What can hang from each mark:
ruvu: zoda
nakig: delugor
deba: delugor rupo
fifot: delugor
gurofak: delugor
rupo: deba
delugor: deba doba gurofak nakig zovas zuram
gegar: guke
zoda: ruvu zuram
zotar: nakig rugovem
zuram: delugor zoda
zovas: guke
doba: delugor
guke: gegar zovas
rugovem: zotar

(in the rows, 128 means zero)
Known rows, with every way that one mark hangs from another:
[zuram zoda]: [118 107 115 162 157  92 118 134 161 135 155 143 128  89 155 123 144 168
  94 122 116 130 108 154 197 110 128  96 130 137 121 111 173 156 121 137
 155 172  80 141 185 141 150  99 145 169 152  94 118  79 103 131 178 139
 132]
[rupo [deba [delugor zovas [zuram zoda]]]]: [104 146 104 150 150 113 153 131 167 133 148 129 104 122 123 139 118 162
 104 143  92 124  90 134 162 119 119 131 131 135 123 102 149 202 111 106
 121 130  76 125 227  85 151 119 160 179 147 105  79 107  94 104 222 190
 117]
[zovas guke]: [138 135 122 158 149  94 103 131 174 139 134 141 121  76 167 128 149 184
  93 133 130 111 121 145 177 111 132 103 123 149 110  99 146 135 127 104
 170 141 107 122 191 125 138  96 152 143 175 100 121  79  88 144 164 123
 130]
[ruvu [zoda zuram]]: [127 133 105 138 120  88 100 163 182 117 181 114 134 107 138 111 143 151
  88 125 118 103 112 169 152 113 143 126 132 118 124 130 144 146 137 118
 140 178 109 146 169 159 176 123 146 162 175  81 120  81  61 142 143 142
 157]
[fifot [delugor deba zovas]]: [108 144 121 154 155 113 122 138 171 108 138 146 108  49 172 128 167 172
  85 152 122 115 100 126 162 112 145 120 150 143  97  96 158 153 106  97
 122 155  69  95 215 118 147 137 120 140 166  85 124 111 116 121 194 139
 119]
[rupo deba]: [133 119 120 145 151  99 111 121 169 133 143 159  99 105 159 132 132 160
 107 120 105 125 126 131 171 124 141 114 128 147 133 108 159 164 122 134
 153 155 109 138 189 127 160 125 156 169 167  98 104  89  73 141 169 159
 143]
[delugor gurofak zovas]: [113 129 100 123 155  92  89 123 136 121 128 137 103  77 150 119 135 174
  78 154 112 127 105 106 157  95 147 122 128 135 153 123 134 131 119 124
 126 133  90 115 192 113 143 135 116 138 154  95 111 104  95 138 170 147
  99]
[ruvu [zoda [zuram [delugor zovas]]]]: [114 143 100 140 130 113  96 173 167 120 164 127 129 114 130 122 128 161
  47 161 121  98  79 167 148 103 130 118 143 104 114 123 135 135 113 108
 122 167  96 118 173 121 164 149 133 160 157  89 126  88  82 108 161 151
 135]
[gegar [guke zovas]]: [118 134 104 128 119  86  92 135 161 120 137 157 135  69 138 108 144 149
  98 144 114 148  90 111 210 107 143 101 109 168 122 113 137 144 103 143
 159 163  95 108 176 119 166  96 120 149 156 128 131  40  90 165 151 115
 116]
[fifot [delugor deba nakig zuram]]: [101 155 122 144 157  93 116 158 197  82 145 123 114  44 158 149 173 131
 107 142 102 154 108 121 147 123 168 129 170 183 118  88 186 176 104  96
 119 150  64  92 185 101 148 112 117 152 188  75 154  88  81 106 182 145
 145]
[doba [delugor deba nakig]]: [ 99 146 130 112 164 116  92 123 181  88 143 158 107  82 128 148 151 162
  97 148 103 121 139 129 132 127 151 119 172 174 142  98 186 166 116 109
 140 139  77 132 178 103 168 134 151 122 166  74 134  80 109 133 175 134
 168]
[rupo [deba [delugor gurofak zovas]]]: [118 140 101 102 130 118 115 112 153 136 132 149  89 118 148 130 125 154
 114 153  93 129 122 120 141 105 136 133 131 138 163 124 136 161 114 128
 136 113 107 128 194  92 153 154 143 153 151  95  81 138  89 119 177 191
  87]
[gegar guke]: [139 131 130 131 138  96  87 130 180 126 145 151 130  81 141 130 145 142
 100 132 115 142  97 125 202 118 158  97 119 167 123 123 159 147 125 134
 158 165  85 137 172 150 136 102 146 144 163 121 123  47 103 170 146 115
 143]
[rugovem [zotar [nakig [delugor doba zovas]]]]: [ 62 136 100 162 126 152 106 129 129 114 147 173 145  75 139 148 137 176
  99 168 113 148  80 111 127 148 121 140 174 130 124  76 174 136 157 144
 157 156 118 129 186 142 139 157 111 190 178  90 112  86  84 125 213 195
 109]
[zuram [delugor doba nakig] [zoda ruvu]]: [ 96 122 119 155 206 122 104 157 142 147 182 146 108  76 155 145 140 162
  86 148  99 163 112 135 173 116  91 109 143 137 134  65 198 165  82 123
 128 177  66 134 156 104 140 120 133 149 152  92 110 103 117  97 169 179
 128]
[gurofak [delugor nakig]]: [117 118 102 133 142  83  92 143 192 100 169 176 108  94 163 133 154 152
  89 135  96 141 138 105 166 147 156 110 147 169 156 121 181 157 121 125
 132 132  88 145 179 107 148 114 131 132 178  93 129  70  64 157 149 140
 146]
[deba delugor rupo]: [125 141 103 117  98 102 110 135 191 144 146 144  98 100 160 154 163 140
 105 110 122 132 118 157 147 129 143 100 125 174 103 104 155 126 134 135
 166 137 125 111 176 129 160 120 154 156 178 101  84 120  87 112 154 132
 116]
[deba [delugor zovas zuram]]: [102 163 110 125 126 105 107 145 180 121 135 122 117  99 138 154 137 150
  97 156 122 137  87 119 153 123 145 128 143 159 120 116 127 166 120 104
 134 133  87 119 213  97 153 115 142 161 157 127 105  88  83 113 186 132
 110]
[rupo [deba [delugor gurofak]]]: [130 133 109  95 118 118 111 106 173 137 149 143  96 108 143 134 132 142
 129 126  95 136 135 131 151 106 154 125 107 149 158 125 145 168 115 143
 150 129 116 140 171 119 162 147 158 152 169 103  96 133  74 115 154 189
 112]
[rugovem [zotar nakig]]: [110 116 111 161 131 119  98 134 159  99 153 168 157  91 160 146 155 150
 118 137 108 144 112 130 143 135 142 104 152 148 130  96 169 139 138 160
 195 172 110 139 169 170 142 105 125 185 205  99 124  66  66 133 168 158
 137]
[ruvu [zoda [zuram delugor]]]: [122 126 108 133 126 109  95 173 185 118 175 117 133 104 139 135 137 152
  62 142 124 108  97 180 160 112 136 109 134 117 110 121 150 142 112 126
 141 183 107 123 137 142 168 142 151 166 175  98 135  87  72 106 143 139
 149]
[rupo [deba [delugor gurofak nakig zuram]]]: [116 153 100  77 128 103 113 137 177 117 129 109  92 111 128 146 137 122
 143 142  78 168 132 115 130 123 163 137 138 172 167 109 155 196 113 126
 119 113  93 129 171  85 149 129 138 157 174  95 117 112  51 110 170 189
 117]
[zoda ruvu zuram]: [128 127 108 160 149  76 110 159 169 135 186 127 115 103 159 119 119 175
 100 125 113 119 130 136 150 107 123 108 109 121 106 127 159 154 115 118
 146 171 114 147 186 129 170  89 143 150 181 102  97 101  66 129 125 132
 147]
[deba [delugor nakig]]: [119 145 117 112 113 100  90 138 189 116 148 133 122 110 149 144 146 133
 133 114 110 157 126 125 148 140 137 117 151 174 134 116 161 151 115 128
 155 146  96 133 176 123 156 109 139 144 178  99 115  92  84 116 146 141
 124]
[zotar [nakig delugor] rugovem]: [ 90 104 116 172 130 130 113 127 179 146 154 179 136  91 133 152 155 163
 125  87 119 132 129 128 187 142 147  93 180 142 144  94 184 151 156 165
 170 148 112 151 150 146 153 132 131 178 199  94 119  41  87 124 177 171
 106]
[zotar rugovem]: [123 118 133 165 143 105 106 135 177 133 138 163 128  90 151 138 153 170
 120  95 129 130 130 122 190 122 151  90 150 144 141 105 164 138 139 150
 147 163  92 139 164 146 152 120 123 154 169 100 128  61 101 147 175 134
 119]
[nakig [delugor [zovas guke] zuram]]: [102 148 100 162 130  96 128 135 172 150 110 122 118  69 141 147 113 201
  67 157 131 115  84 136 165 121 131 131 142 139 103  87 142 156 140  91
 138 114 100 108 226  92 135 105 129 163 157 102 120  74  80 121 204 139
 104]
[zuram [delugor deba zovas] zoda]: [107 121 110 155 172 132 130 142 141 132 146 163 105  70 126 143 130 186
  55 154  98 115  81 155 173 114 109 112 155 139 113  88 177 166  76 112
 139 144  46 119 183  99 142 141 150 163 138  82 120  94 133 109 212 154
 126]
[doba [delugor gurofak]]: [113 125 113 108 168  95  71 119 169 102 140 145 114  71 142 135 144 168
  82 162 121 116 122 127 161  78 154 102 120 143 154 134 148 140 127 147
 146 150 101 135 162 125 161 125 148 121 161 104 133 111 106 124 149 140
 138]
[ruvu [zoda [zuram [delugor gurofak zovas]]]]: [117 142  83 112 138 113  89 170 151 120 156 115 116 103 130 108 126 164
  48 183 113 100  90 156 137  86 134 129 132  98 140 138 133 124 107 113
 122 149  98 117 150 114 157 161 130 157 153  81 122 112  78  97 157 157
 116]
[deba [delugor gurofak zovas] rupo]: [111 159  86  88 109 112 102 126 154 141 132 139  85  92 145 136 146 154
  91 144 117 126 111 135 135 106 138 116 123 156 132 122 141 114 135 129
 137 110 114 102 187  90 158 139 138 142 150  87  79 155  98 110 167 150
  69]
[zotar [nakig [delugor doba]] rugovem]: [ 70 121 122 168 153 157  96 127 159 146 154 174 137  76 125 161 172 166
 121 105 118 142 142 112 184 152 127 106 170 138 144  91 187 144 152 160
 159 176 123 146 140 133 145 160 126 166 197  95 115  59  94 134 194 183
 101]
[guke gegar]: [116 109 118 146 150  86 101 138 166 125 140 112 131  49 163 142 144 153
  80 126 121 133 111 123 184 116 124 100 125 144 121 122 138 147 111 136
 167 147 103 130 177 142 134 122 134 176 173 102 111  64  96 148 156 113
 137]
[gurofak [delugor deba doba]]: [ 96 131  98 146 171 141  94 139 170 101 164 175  95  43 144 148 182 172
  84 145  95 131 150 100 163 136 135 138 133 161 123  94 187 169 118 109
 112 148  86 131 175 107 147 162 154 127 183  96 119 104  86 177 198 149
 152]
[ruvu [zoda [zuram [delugor doba]]]]: [100 135 105 140 151 129  78 185 173 130 172 121 134  84 139 133 158 146
  54 160 116 121 103 167 156 115 125 120 130 111 109 106 155 133 112 117
 128 205 119 121 134 134 159 173 149 152 174  95 135 102  77 112 162 159
 146]
[zotar nakig rugovem]: [105 110 133 177 149 118  94 131 170 127 156 185 137 106 152 149 180 157
 133  98 113 123 142 110 190 127 150  87 168 139 150 106 165 144 135 157
 174 170 100 147 152 141 147 124 128 155 196  97 117  43  82 139 173 151
 115]
[fifot delugor]: [128 120 132 155 151  86 104 139 197 120 151 144 123  71 192 128 165 145
 101 130 130 131 109 130 182 109 148  96 139 147 106 117 154 131 118 125
 151 182  93 107 185 151 153 107 128 151 183 104 131  94  91 112 147 126
 126]
[deba [delugor [zuram zoda]] rupo]: [107 134 100 129 121 103 136 148 183 137 146 123 113  94 135 152 154 138
  96 105 112 136  97 171 172 124 134 103 125 168  87  95 173 164 126 130
 141 151  94 113 178 107 163  92 156 172 161  95  87 115  92  99 195 136
 108]

Rows:
[ 74 139 100 138 147 112  97 142 179 130 132 111 121  48 129 152 141 163
  79 146 117 151  96 118 176 133 137 139 136 147 113  81 160 175 141 130
 124 165 113 124 174 123 139 132 136 171 173 118 132  93  79 125 204 144
 136] | [nakig [delugor doba zuram]]
[ 78 147  82 127 110 124 129 139 164 137 117 136  90  47 115 157 138 171
  72 143 112 118  80 140 135 145 149 143 160 174  97  77 171 170 139  91
 116  97  98  97 207  82 154 138 128 176 158  79  98 101  91 119 213 135
 116] | [nakig [delugor [deba rupo] zovas zuram]]
[116 143 104 138 159  93 105 135 130 139 120 105 131  47 158 135 138 188
  63 172 114 118 108 124 167  79 111 116 115 119 138 118 115 115 103 107
 150  98 106 103 201 102 114 133 112 151 149  79 103  86 101 148 169 141
  80] | [delugor gurofak [zovas [guke gegar]]]
[120 147 107  99  94 103 100 138 194 131 149 143 104 110 155 149 164 118
 121 103 110 153 124 142 132 151 142 105 149 189 121  99 174 131 125 123
 153 129 117 111 172 106 155 111 139 152 171  83  99 107  80 111 152 135
 107] | [deba [delugor nakig] rupo]
[100 141 108 149 184 119  88 181 165 138 180 131 114  86 160 132 139 166
  70 154 113 144 123 126 151 105 105 113 113 119 105 102 166 143  88 122
 135 197 113 130 156 114 163 135 151 152 178 110 108 120  85  97 139 150
 138] | [zoda ruvu [zuram [delugor doba]]]
[ 99 131 125 129 180 127  65 153 160 119 141 150 113  71 148 151 155 139
  78 156 109 167 115 121 158 134 126 110 150 159 142  79 174 138  91 129
 134 173  83 122 136 105 132 153 131 144 168 100 141  83  99 107 167 155
 129] | [zuram [delugor doba nakig]]
[ 87 159 124 160 191 107  99 151 167 100 124 129 120  59 174 139 166 156
  73 180 131 145  79  98 162 108 137 122 149 138 108  87 140 149 119 105
 101 177  78  77 209  91 136 123 112 132 165 111 128 117  97 110 211 147
 105] | [fifot [delugor doba zovas zuram]]
[111 131  94 139 153  81  95 161 194  87 151 154 104  87 149 139 158 145
  90 153  90 150 124 103 160 146 174 119 139 180 152 112 175 179 123 115
 110 132  72 134 182  96 140 101 122 133 185 105 140  63  46 152 174 133
 151] | [gurofak [delugor nakig zuram]]
[101 133  87 126 156 146  92 142 173 115 167 183  75  44 151 151 203 158
  69 142 100 127 148 123 147 143 133 128 124 171  99  88 196 151 140 112
 118 137 114 113 171  97 156 168 155 123 173  83 103 128  81 163 197 144
 138] | [gurofak [delugor [deba rupo] doba]]
[102 151 103 163 152 131 112 125 156 160 120 141 122  53 148 133 135 208
  69 159 134 124 104 132 161 127 106 137 136 133 102  79 147 129 145 101
 137 131 115 117 210  98 131 141 139 143 153  92 113  96 104 142 200 160
  93] | [nakig [delugor doba [zovas guke]]]
[117 148 106 120 101 115 106 130 172 138 127 151  98 106 160 147 156 154
  92 125 132 121 102 145 141 127 125 106 139 168 108 110 141 128 132 116
 145 119 113 105 205 103 162 131 146 155 156 102  76 128 102 114 168 129
  84] | [deba [delugor zovas] rupo]
[ 99 171 111 150 160  70 119 152 160 115 105  97 133  61 147 147 127 173
  64 171 111 141  93 112 153 117 122 112 151 142 127  93 127 152 100  81
 123  98  85  94 218  77 109 107  98 159 153  79 118  44  89 141 189 126
 104] | [delugor nakig [zovas [guke gegar]] zuram]
[ 99 126 108 162 194  84 115 133 171 121 162 138 122  81 137 149 127 184
  86 153 118 118 104 145 180  86 125 104 123 134 118  96 169 185 118 119
 132 177  73 150 193 110 181  69 167 142 142 116 105 100 115 100 175 145
 158] | [doba [delugor [zuram [zoda ruvu]]]]
[110 175 105 128 129 142 101 138 162 153 113 144 118  76 160 147 172 178
  81 156 135 128 114 149 132 119 101 115 133 155  84  77 145 108 142  88
 138 131 143  80 214  76 141 143 151 125 152  81  66 141 104 122 195 153
  76] | [deba [delugor doba [zovas guke]] rupo]
[ 95 113  96 165 108 122 114 123 169 119 158 168 148  91 143 151 133 157
 119 134 104 143  98 140 147 147 146 119 165 146 126  97 183 141 158 160
 199 153 121 150 162 177 152 120 121 210 202  99 130  68  71 119 175 158
 133] | [rugovem [zotar [nakig delugor]]]
[ 93 153 109  90 174  83  71 140 170  87 129 121 118  83 117 148 142 146
  87 171 101 143 117 116 145  94 171 125 144 166 169 123 169 169 117 136
 117 137  80 131 164  91 153 105 134 122 168  90 143  95  77 110 168 144
 143] | [doba [delugor gurofak nakig zuram]]
[ 99 123 105 170 183 130 135 135 132 149 168 163  91  61 140 154 125 201
  81 158 106 115  91 152 169 101  91 117 143 128 114  71 184 187  82 103
 132 138  47 122 192  91 158 129 151 166 136  86  92 113 146 110 187 159
 121] | [zuram [delugor deba zovas] [zoda ruvu]]
[108 113  87 167 169  78 129 151 180 108 172 159 115  77 142 142 156 165
  71 148 105 127 111 128 205 118 144 109 110 148 124 110 181 189 119 121
 123 160  64 142 191 114 151  95 141 157 165 112 125  76  72 144 198 139
 149] | [gurofak [delugor [zuram zoda]]]
[110 140 106 137 158  98 109 189 161 129 166 141 104 125 156 127 104 170
  70 166  99 142  89 117 119 119 120 110 143 126 130 115 156 148  81 101
 123 145  84 129 185  82 163 114 124 155 153  87 113  94  90  97 141 135
 119] | [zoda ruvu [zuram [delugor nakig zovas]]]
[ 72 152 102 140 137 153 108 125 137 138 139 143  99  41 119 142 139 186
  82 156 109 126 107 117 153 136 123 155 155 145 118  79 173 163 128 101
 122 141  94 121 203 105 138 174 129 165 151  86 112 109 110 147 220 163
 122] | [nakig [delugor deba doba zovas]]
[ 80 152 120 126 176 160  86 153 133 108 129 155  96  57 125 146 157 160
  68 184  93 154 110 107 131 134 114 140 174 156 148  63 177 151  83  90
 115 144  63 101 174  64 133 188 124 137 149  71 138  91 125 118 203 159
 120] | [zuram [delugor deba doba nakig zovas]]
[ 88 138  98 126 162 134  84 142 165  92 165 171  90  59 139 141 184 160
  95 150  86 148 159  95 144 153 138 141 149 173 146  93 199 171 116 102
  99 144  85 131 171  91 136 164 135 117 181  70 132  89  83 165 195 159
 151] | [gurofak [delugor deba doba nakig]]
[101 139  99 158 175  96 133 146 146 122 174 121 104  65 131 156 130 164
 120 131  77 141 119 135 158 116 127 133 150 160 127  74 203 221 106  89
 113 138  46 134 194  92 155  86 136 155 163  72 114  86  96 116 181 162
 153] | [delugor deba nakig [zuram [zoda ruvu]]]
[ 94 148 106 123 145 130  80 189 169 115 170 120 129  96 128 127 152 130
  69 152 102 140 111 154 131 123 125 128 152 121 131 101 168 137 109 111
 116 194 100 117 136 117 149 174 132 151 175  75 141  84  72 112 160 167
 148] | [ruvu [zoda [zuram [delugor doba nakig]]]]
[114 155 113 144 129 127 114 128 149 136 117 159  95  53 158 145 163 199
  68 145 114  90 120 153 137 117 124 118 145 158  92  80 162 120 132  69
 141  99 111  88 224  81 146 134 137 138 158  60  95 106 108 142 198 137
  99] | [delugor [deba rupo] [zovas guke]]
[111 119 111 123 124 143 105 146 173 131 131 161  89  55 140 165 162 148
  62 131 109 123 111 166 155 127 143 101 142 175 100  73 182 137 101 121
 154 127  95  95 148 106 154 154 154 164 179  82 118 105 105 104 167 125
 130] | [zuram [delugor [deba rupo]]]
[118 151  92  67  97 100  87 134 177 132 138 128  92  96 147 142 160 123
 124 127  96 156 137 137 130 119 156 116 134 182 141 113 167 130 125 132
 146 107 113 112 152 101 150 127 130 137 172  77 102 128  77 103 141 148
  83] | [deba [delugor gurofak nakig] rupo]
[105 158  93 111 153  78  87 152 142  97 115 104 103  81 134 129 132 152
  87 173  90 142  94  96 139 105 161 135 151 154 172 113 145 154 117 108
 101 119  70 108 196  79 129 111  91 139 160  88 133  84  78 122 186 153
 103] | [delugor gurofak nakig zovas zuram]
[ 72 160  87 117 153 147 103 121 130 134 135 132  86  25 114 137 131 186
  83 165  95 138 112 108 143 110 123 159 138 140 137  93 170 159 129 107
 107 126  93 124 182 101 134 188 116 151 155  79 108 130 113 140 210 175
  96] | [nakig [delugor deba doba gurofak zovas]]
[119 125 104 180 179  76 125 139 158 151 171 124 115  83 159 145 126 177
 103 129 110 135  96 137 193 103 125 111 117 139 114  91 160 195 120 119
 135 165  60 144 193 126 161  59 141 168 166 107  96  88  96 115 172 141
 144] | [delugor [zuram [zoda ruvu]]]
[102 136 113 149 205  72 114 136 166 111 168 137 120  98 130 150 125 167
  97 155 104 137 105 133 160 102 129 110 150 148 143  97 191 196 116 113
 125 156  61 147 197  92 164  66 157 135 145  92 111  83 109 101 170 153
 161] | [doba [delugor nakig [zuram [zoda ruvu]]]]
